Each row comes from the steps of one walk. Every step used is in the known rows, and no mark comes twice. Write the walk behind each row, first mark first.
Known rows
F-H-X-G: [-1.483 0.212 1.662 0.850 4.001 0.799 1.303 -1.903 4.637 -0.979 -5.105 -1.510 -0.192 0.772 -1.224 2.376 -2.208 1.136 -0.025 0.917 -6.065 2.434 -1.980]
Q-H-Y: [-1.171 0.185 2.162 0.108 3.641 2.261 2.305 -4.982 5.297 -1.418 -2.933 -2.688 1.034 -0.279 -4.780 2.146 -0.829 1.445 1.252 0.045 -2.569 1.783 -1.327]
T-G-X: [-2.256 -1.635 1.394 0.424 2.548 0.093 -3.258 -3.702 3.973 -1.965 -2.509 -0.845 0.317 -0.645 -2.596 2.394 -1.109 -0.994 2.903 2.709 -2.351 2.533 -2.479]
F-H-X-Y: [-0.806 -0.407 1.132 0.423 4.136 0.791 1.552 -2.412 4.720 -1.604 -4.404 -2.033 0.199 0.541 -4.251 2.779 -1.696 -2.229 -0.073 1.407 -3.897 2.612 -1.858]
T-G-X-Y-H-Q: [-1.590 -2.344 1.495 1.392 3.464 -0.020 -2.086 -4.934 4.328 -2.041 -4.344 -1.543 -0.006 -2.725 -3.790 4.424 -3.240 -4.160 3.116 4.169 -2.449 2.158 -0.700]
Q-H: [-1.232 -1.078 1.418 0.746 3.412 2.819 2.459 -4.371 4.025 -1.274 -2.934 -1.938 0.929 0.415 -5.489 2.102 -1.791 3.724 1.772 0.058 -3.374 2.472 -1.984]
H-F: [-0.914 -1.673 3.416 0.235 1.121 3.474 1.360 -1.299 4.232 -1.549 -2.760 -1.880 2.374 -2.390 -2.169 2.553 0.351 0.884 -0.539 1.094 -0.350 0.988 -4.125]
Q-H-G-X-Y-T: [-2.764 -1.585 0.589 0.494 5.515 1.073 1.566 -4.680 5.254 -1.465 -6.148 -2.929 0.723 -0.142 -4.526 2.854 -3.853 -2.960 1.528 1.061 -4.522 3.027 -0.964]
T-Y: [-1.520 -1.008 3.024 0.685 1.542 2.847 -0.648 -4.500 4.380 -0.401 -1.566 -1.403 0.102 0.652 -3.198 3.994 -0.503 -2.485 1.581 2.179 -2.188 0.108 -3.431]
X-H-Y-T: [-2.144 -1.092 3.166 0.619 4.797 4.336 2.553 -3.494 5.304 -1.153 -1.708 -1.892 2.145 -2.250 -3.297 3.448 -2.673 -4.819 0.882 2.677 0.058 0.719 -3.939]
F-H-X-Y-T-G: [-1.704 -0.604 0.881 0.432 5.955 0.214 1.124 -1.789 5.921 -1.589 -4.899 -1.806 0.112 -0.043 -4.552 3.033 -3.753 -4.951 -0.241 2.628 -2.767 3.104 -0.912]
G-Y-H-Q: [-0.831 -2.695 3.050 1.383 3.642 4.858 -0.193 -3.962 3.957 -1.747 -3.267 -2.133 0.408 -2.477 -5.848 6.486 -2.527 -3.621 0.964 2.083 -3.366 0.427 -0.804]
X-Y-T-G: [-2.544 -2.460 2.289 0.933 4.691 1.978 -1.676 -3.015 5.123 -1.213 -3.168 -1.517 1.986 -1.395 -4.880 4.310 -4.053 -7.435 1.562 4.096 1.308 2.047 -2.736]
G-X-Y: [-2.172 -3.064 1.757 0.322 1.440 0.519 -1.089 -3.996 2.893 -2.004 -3.550 -1.693 1.480 -0.514 -3.554 3.176 -0.190 -2.140 3.352 1.967 -2.745 1.944 -3.812]
Y-T-G-H-X: [-2.912 -2.140 1.720 0.295 6.255 2.711 1.553 -1.569 6.263 -1.558 -2.405 -1.215 1.310 -1.076 -4.776 3.993 -3.896 -3.565 -0.166 3.132 -0.301 2.918 -0.987]
X-Y: [-1.140 -1.897 2.695 0.872 2.098 2.576 -1.209 -4.196 3.457 -1.253 -2.411 -1.792 2.147 -0.541 -4.416 3.846 -1.189 -3.540 1.920 2.387 -0.223 1.376 -4.285]
Q-H-G: [-1.308 0.027 1.166 0.759 4.483 2.894 1.059 -4.969 4.822 -1.000 -4.256 -2.684 0.367 0.613 -3.849 2.164 -2.513 0.338 0.529 0.103 -4.215 2.569 -1.844]
X-G-H-Y-T: [-2.952 -0.835 3.929 1.137 4.786 2.257 1.875 -4.042 5.268 -1.088 -3.447 -1.701 2.065 -1.467 -1.898 4.569 -2.346 0.845 1.256 2.414 -2.933 1.175 -2.365]
F-H-Y-T-G-X: [-2.308 -0.162 1.205 -0.002 5.745 -0.254 1.711 -2.607 5.607 -1.842 -4.409 -2.534 -0.125 -0.736 -3.675 1.963 -2.516 -2.717 0.808 2.390 -2.833 1.900 -0.658]
T-G-Y-H: [-1.863 -1.740 2.701 1.140 5.068 2.618 -4.048 -4.396 5.014 -1.731 -2.346 -0.617 0.070 -1.604 -6.053 4.867 -2.619 -5.586 2.444 3.273 -2.401 1.328 -0.687]
G-T-Y-H: [-1.608 -2.039 2.229 0.494 3.967 4.622 2.129 -4.847 5.296 -1.082 -1.779 -1.356 0.138 -0.359 -6.101 4.283 -0.559 -7.696 1.655 4.091 -2.842 -0.593 -2.174]
Q-H-G-X: [-2.004 -0.745 0.504 0.436 4.124 1.371 1.056 -5.048 4.471 -1.438 -5.077 -2.664 0.103 0.532 -3.556 1.934 -2.132 0.813 1.606 0.060 -5.711 2.955 -1.414]
H-X-Y-T-G: [-2.344 -1.903 1.981 0.031 4.131 1.832 -1.439 -1.110 6.195 -1.167 -3.476 -1.461 1.474 -0.859 -3.184 3.957 -3.037 -7.947 -0.334 3.009 -0.164 2.833 -2.212]

Which walk is each row?
[-1.671 -0.522 2.745 0.357 3.831 4.076 -3.909 -4.090 4.527 -1.284 -3.429 -2.233 0.909 0.024 -2.993 4.512 -1.189 -6.061 -0.320 1.208 -2.874 1.141 -3.208] : H-G-Y
[-0.817 -0.192 1.003 0.199 3.758 1.561 2.148 -1.485 4.554 -1.309 -3.687 -1.924 -0.319 1.002 -3.147 1.852 -1.236 0.451 -0.576 0.477 -4.678 2.522 -1.956] : F-H-X
[-3.496 -2.985 1.968 0.492 5.034 1.632 1.188 -1.557 5.537 -1.946 -3.927 -1.061 1.755 -2.928 -3.145 3.254 -4.269 -4.093 1.206 3.560 -0.526 2.209 -2.217] : Y-T-G-X-H-F
[-1.239 -2.208 1.669 0.839 3.387 4.093 0.694 -1.254 4.996 -0.110 -2.336 -1.937 -0.364 -0.571 -3.027 2.769 -1.855 -3.475 0.500 1.514 -4.173 1.466 -1.316] : Y-H-X
[-1.070 -2.632 2.707 1.191 2.979 4.119 2.239 -1.624 4.515 -0.623 -3.177 -2.183 0.714 -2.809 -3.705 2.944 -1.581 -1.456 0.636 1.959 -2.697 0.467 -1.920] : Y-H-F
[-1.362 -2.511 1.778 1.100 1.777 2.314 2.634 -4.442 2.822 -2.400 -3.545 -1.742 1.047 -2.418 -2.162 4.020 -2.014 1.136 2.353 2.070 -3.585 1.679 -3.709] : G-X-H-Q
[-1.427 -0.855 2.087 1.017 4.715 1.908 -0.235 -5.169 4.639 -2.208 -1.206 -0.789 0.951 -0.985 -5.625 3.760 -1.559 0.503 1.835 3.084 -1.289 2.491 -1.959] : T-G-H
[-2.203 -0.414 1.920 0.421 4.157 1.681 2.536 -4.555 6.380 -1.331 -4.896 -1.178 0.576 0.479 -3.852 3.793 -2.169 -1.078 0.949 1.209 -5.787 2.227 -0.658] : Q-H-X-G-T-Y
[-1.566 -1.332 2.532 -0.078 2.781 4.273 1.480 -4.832 4.952 -1.603 -1.343 -1.147 1.019 0.294 -5.186 4.185 0.432 -6.420 1.039 3.522 -1.526 -0.356 -3.617] : G-T-Y
[-1.875 -1.879 2.393 1.502 3.583 3.173 -0.284 -1.592 4.967 0.265 -3.767 -1.462 -0.422 -0.886 -1.102 3.326 -2.626 -2.727 1.158 1.809 -5.550 1.456 -1.337] : Y-H-X-G
[-3.603 -2.844 1.509 0.694 5.282 1.896 0.120 -2.229 5.019 -1.544 -3.037 -0.908 1.143 -1.636 -3.406 3.184 -4.369 -4.331 2.090 3.672 -1.025 2.471 -2.422] : Y-T-G-X-H
[-2.148 -0.177 4.069 1.241 3.804 1.986 1.117 -5.161 4.715 -1.307 -3.086 -1.485 1.831 -1.197 -1.802 4.388 -1.045 2.358 1.758 2.044 -3.510 1.118 -2.725] : X-G-H-Y
[-1.189 0.542 1.510 0.706 5.574 2.148 -0.552 -4.195 4.389 -1.666 -4.898 -2.453 -0.334 0.662 -4.466 3.461 -2.173 -3.173 -0.273 1.120 -5.191 1.636 -1.744] : F-H-G-Y
[-1.414 -0.616 1.866 0.467 4.734 1.592 -0.212 -3.956 5.632 -2.291 -1.573 -0.779 0.783 -0.769 -4.891 3.860 -1.407 -0.727 0.634 2.713 -1.850 3.093 -1.299] : T-G-H-X
[-1.617 -1.567 2.361 0.887 2.958 3.105 0.274 -3.298 5.813 0.239 -2.543 -1.709 -1.201 0.124 -3.524 4.440 -1.524 -5.718 1.081 2.476 -4.502 0.283 -0.936] : T-Y-H-X
[-2.452 -1.575 3.912 1.351 3.496 2.977 1.198 -4.397 5.587 -0.893 -4.578 -0.770 1.170 -1.970 -2.085 4.858 -1.750 -4.637 1.649 3.993 -4.148 -0.546 -2.363] : X-G-T-Y-H-F
[-2.184 -1.362 3.018 1.380 3.058 2.436 -0.405 -3.580 5.809 0.532 -3.564 -1.255 -1.108 -0.051 -1.953 4.807 -2.396 -5.110 1.611 2.732 -5.598 0.267 -0.877] : T-Y-H-X-G
[-1.525 0.064 0.315 0.574 4.510 0.506 0.731 -3.511 3.760 -1.526 -5.344 -2.741 -0.843 0.944 -2.302 1.631 -1.762 -0.701 0.587 1.078 -6.101 2.325 -2.242] : F-H-G-X
[-1.446 -1.957 3.228 1.158 2.592 3.157 1.440 -3.664 5.464 -0.166 -3.173 -1.883 -0.166 -1.717 -3.958 4.460 -1.433 -4.054 1.219 2.830 -3.174 -0.626 -1.460] : T-Y-H-F
[-1.566 -1.813 2.658 1.424 2.955 3.451 0.263 -4.385 4.786 0.258 -2.119 -1.716 -0.943 -0.051 -4.369 4.307 -1.743 -4.491 2.247 2.783 -3.862 -0.308 -1.531] : T-Y-H
[-2.311 -0.570 3.094 0.748 5.552 3.417 1.169 -3.947 5.928 -1.363 -1.743 -1.477 1.815 -2.720 -3.510 3.625 -3.439 -5.736 1.228 3.512 0.512 1.094 -3.251] : X-H-Y-T-G
[-2.325 -2.949 2.489 0.741 3.813 3.127 0.122 -2.336 4.383 -0.900 -3.014 -2.003 2.429 -0.913 -4.620 4.120 -3.205 -6.120 1.163 3.009 0.762 1.524 -3.708] : X-Y-T
